Each row was made from one walk, in order. Every step used is in the known rows, and no mark comes twice. Write each row's walk.
Known rows:
H W V X S A: [ 2.82 -1.07  3.29 -1.87  0.69 -5.61 -1.37  0.19 -1.68  2.02  0.73 -0.41
  3.52  1.77 -0.87 -2.38  5.01 -0.92 -3.50 -1.36 -3.36]
X V A S: [-1.16 -1.43  3.75  0.29  0.49 -7.73  1.26  2.89 -0.99  1.79  1.31  4.48
  5.55 -3.88 -2.90  2.20  1.00 -2.27  0.28  2.80  2.37]
G V: [ 0.91  0.12  5.42 -3.09 -2.60 -6.44 -1.61  1.84 -0.01  1.99  0.17 -0.72
 -1.74  0.72 -2.43 -0.01  1.07 -0.56  0.44  1.13  0.49]
A S Z: [-0.65  1.50  2.05 -2.16 -3.90 -4.99 -0.95  1.58 -0.94  5.62  0.95  1.12
  2.88 -1.05 -0.71  2.37  0.98 -3.97  5.03  2.12  0.48]
V W: [ 2.49 -2.05  5.33  0.80 -1.42 -5.22  0.94  1.90  0.69  5.42  0.18  1.56
  3.05 -1.15 -0.42  0.86  0.65 -0.23  3.48  0.29 -1.21]
H W V: [ 0.19 -1.86  5.37 -2.94 -1.91 -5.80 -1.45  1.28 -1.16  3.09  2.62 -1.14
  1.79 -0.40 -2.42  1.03  1.81  0.57  0.39 -2.21 -1.88]
W V G: [-1.48 -1.49  4.08 -0.42  0.13 -5.49 -2.10  1.21 -1.14  4.35  1.98  1.19
  6.01 -2.61 -3.08  4.10  3.25  0.39  3.19  1.99 -0.85]
G S Z V X: [ 4.31  3.13  2.89 -3.61 -3.68 -4.22  0.53  0.86  0.09  8.32  1.39 -0.71
 -2.46  0.77  1.38  0.26  4.90 -3.30  3.25  3.15  2.38]
H W V X S: [ 2.10 -2.40  4.80 -0.81 -0.20 -5.97  0.60 -0.65 -1.05  3.35  1.82 -1.71
  2.63  0.15 -0.84 -1.02  3.50  0.56 -2.36 -1.48 -2.90]
H W V X: [ 1.41 -1.80  5.12 -2.34 -0.49 -7.24 -0.10  0.38 -2.15  3.61  2.67 -2.89
  2.29 -0.59 -2.74 -0.22  3.78  0.94  0.87 -2.94 -2.00]
A S Z V X: [ 2.25  2.56  2.27 -2.93 -2.62 -5.32  2.14  1.35 -0.04  6.46  0.17 -0.30
  2.56 -3.14 -0.37  1.43  3.63 -3.35  5.13  1.38  0.84]
A S Z V: [ 0.97  2.25  2.64 -3.50 -4.07 -3.79  0.80  2.28  1.08  5.73  0.17  1.36
  2.09 -2.73 -0.16  2.58  1.80 -3.82  4.92  2.45  0.94]
H W: [ 0.86 -1.48  4.60 -3.26 -4.76 -5.56  0.09  2.51 -0.49  3.99  1.65 -1.16
  1.48  0.84 -0.29 -0.73  0.67  0.37  0.34 -1.12 -1.20]
A S: [-1.49 -0.27  3.66 -1.03 -3.56 -7.03  0.15  2.94 -0.01  4.39  1.71  1.15
  5.04 -1.64 -1.21  2.06  0.91 -1.21  1.38  1.67 -0.73]
V Z: [ 0.03  2.01  2.18 -1.60 -6.35 -5.94  0.71  1.21 -0.52  5.66 -0.56 -0.87
  1.28  1.64  0.29 -0.77  3.93 -1.57  0.92  1.63  1.39]
G S: [ 0.86  0.19  3.86 -1.66 -4.52 -6.08 -1.53  2.36  0.35  6.21  2.56  0.74
 -0.26  2.15  0.57  0.60  2.03 -0.93 -0.29  3.48  0.77]
G V X S Z: [ 3.46  1.44  3.41 -1.76 -1.39 -4.39 -0.81 -0.82 -1.06  3.69 -1.23 -1.20
 -3.15  1.46 -0.41 -2.00  2.56 -3.18  0.84  2.20  0.99]
W V A: [ 0.75 -0.06  5.18  0.41 -0.64 -7.25 -1.63  1.73 -1.78  2.50  1.55  3.24
  3.86 -2.66 -4.28  2.43  1.74 -1.33  0.53  0.62  1.59]
X S Z V W H: [ 5.22  3.83  5.22 -1.84 -3.91  0.68  3.17 -0.68  2.16  6.36 -2.24  6.05
  2.59 -0.32  2.62  0.92  0.69 -0.21  2.49  2.20  1.52]
Z V: [ 2.03  0.83  3.99 -3.09 -4.16 -5.82  1.07  2.79  1.86  5.53  1.06  0.34
  1.72 -1.96 -0.13  0.94  2.46 -0.07  0.48  0.30  0.83]
H W V A: [ 1.26 -1.46  6.13 -0.94 -1.04 -5.45 -0.59  1.63 -2.45  1.36  1.74  2.04
  3.20 -1.13 -3.85  1.43  0.72 -0.73  0.44 -0.63  0.17]

Write each row's walk:
[ 1.87  1.02  4.78 -0.76 -2.65 -5.55  2.72  3.71  0.70  3.07  0.03  4.46
  5.79 -3.99 -2.13  2.89  0.45 -2.50  1.69  3.52  1.95]	Z V A S
[ 3.63  2.85  3.49 -2.26 -3.91 -3.52  0.52  1.93 -0.35  4.57 -0.55  3.68
  0.69 -2.47 -1.23  1.56  1.36 -4.22  3.71  2.45  4.37]	S Z V A
[ 0.17 -0.45  4.12 -2.95 -1.02 -0.68 -2.66 -0.36 -2.73  5.61  2.14  0.39
  0.42  1.68 -0.44  3.92  2.64 -2.51  5.28  4.52 -0.47]	H W V G S Z
[ 2.40  0.94  1.99 -1.55 -2.70 -0.29  0.92  0.65  1.41  6.48 -1.02  2.67
  2.87 -1.60  2.28  2.09  2.18 -2.68  3.41  5.20  0.86]	X S Z V G
[ 0.07  1.78  2.30 -2.47 -2.32 -1.76  1.23  2.17  0.07  6.40 -0.45  2.26
  5.73 -3.80 -0.23  4.78  1.75 -3.22  7.66  5.04  0.87]	A S Z V G
[ 5.34  1.07  4.66 -1.80 -2.06 -0.74  1.27  0.95  1.43  8.23 -0.37  2.24
 -2.06  0.54  2.08  2.13  1.80 -3.81  5.50  4.10  0.75]	G S Z V W
[-0.59  1.40  3.17 -1.34 -3.41 -6.40 -0.66  0.01 -1.25  4.88  0.20 -0.73
  1.63  0.65 -1.72  1.14  4.88 -1.77  0.87  0.64  0.78]	W V Z
[-0.04 -2.33  5.47 -2.06 -0.53 -2.66 -1.57  1.05 -1.77  4.54  2.68  0.23
  2.75  1.26 -0.92  3.54  2.54  0.33  2.13  4.05 -1.98]	H W V G S
[-0.13  0.12  4.18 -2.79 -4.01 -4.54  0.46 -0.25 -1.88  3.79  0.19 -1.91
  0.81  1.78 -1.26  0.11  3.76 -1.06  0.95 -0.69 -0.78]	H W V Z
[ 2.79  2.39  8.46 -2.55 -2.03 -3.29  0.83  0.70  0.01  2.48 -1.67  3.45
  1.05  1.03 -2.04  0.99 -0.57  2.35  2.25  1.06  1.02]	G V W H
[ 3.29  0.43  4.20 -0.86 -0.79 -1.82  2.76  1.41  1.39  6.34 -1.63  2.74
  3.11 -3.22  0.45  3.28  0.54 -3.86  7.53  2.21 -0.53]	A S Z V W
[ 0.81  0.60  1.98 -1.99 -2.19 -4.15 -3.47  3.11 -1.17  4.97  1.00  2.78
  4.23  3.06  0.54  1.40  3.74 -2.02  0.97  6.52 -0.31]	V G S A
[ 0.05  0.14  4.67 -1.33 -0.90 -3.46 -0.67  0.52 -3.55  1.84  0.84  3.15
  3.83 -2.09 -3.82  3.52 -0.15 -4.75  4.68  1.48  0.44]	H W V A S Z
[ 4.45  2.19  3.05 -0.62 -3.45 -2.14  1.20  0.84  0.79  4.46 -1.26  4.80
  0.71 -1.49  0.55  0.41  0.79 -4.27  0.95  4.03  3.51]	X S Z V A
[ 5.02  4.88  6.13 -3.62 -4.42  0.40  1.77  0.18  1.05  7.91 -0.63  5.38
 -0.06  1.55  2.06  2.54  1.44 -0.88  4.80  4.21  2.95]	G S Z V W H
[ 3.36  0.83  3.92 -2.63 -2.90 -7.20  2.20  2.20  0.95  6.19  1.14 -1.44
  2.18 -2.28 -0.58 -0.56  4.32  0.46  0.75 -0.56  0.66]	Z V X
[ 1.76 -3.48  4.58  0.37  1.91 -6.11  1.38  1.42  0.79  4.66  0.75  1.61
  2.61 -2.46 -0.45  0.26  1.88  0.02  1.60 -0.23 -0.39]	X V W
[ 2.01  0.20  2.49 -0.15 -0.35 -5.38 -1.31 -1.54 -1.59  5.69  0.97 -0.24
  1.20 -0.35 -0.73 -0.16  4.63 -2.48  0.82  0.29  0.26]	W V X S Z
[ 0.96  2.33  4.71 -1.67 -1.50 -4.12 -1.02  1.32 -2.44  0.86 -1.59  3.45
  0.08 -1.30 -3.70  2.38 -1.00 -5.95  4.96  4.59  2.86]	G V A S Z
[-0.78  0.25  2.22 -0.63  0.24 -5.64  0.09  1.65 -1.96  2.85  0.71  4.63
  3.47 -3.72 -2.38  2.18  0.94 -5.14  3.22  3.24  3.53]	X V A S Z
[ 3.08  2.82  3.12 -4.23 -4.97 -2.65 -0.79  1.55  1.10  7.65  1.21  0.98
 -3.11  1.14  1.73  1.22  3.02 -3.65  3.04  4.04  2.35]	G S Z V
[ 3.40  1.72  2.16 -2.53 -4.32 -2.18  0.85  0.76  2.06  6.14 -0.35  1.74
 -0.71 -0.46  2.17 -0.10  2.07 -3.01  0.44  2.36  1.37]	X S Z V
[-0.93  0.05  1.75 -2.02 -3.13 -6.86  1.31  1.03 -0.52  4.95 -0.25 -0.59
  0.80  0.30  0.06 -1.07  4.78 -1.56 -0.67  1.15  2.47]	X V Z
[ 4.45  3.22  3.71 -2.32 -4.29 -2.37 -0.04  1.85 -0.17  6.00  0.41  4.09
 -1.56  0.22  0.12  1.71  1.69 -5.09  3.32  5.73  4.64]	G S Z V A
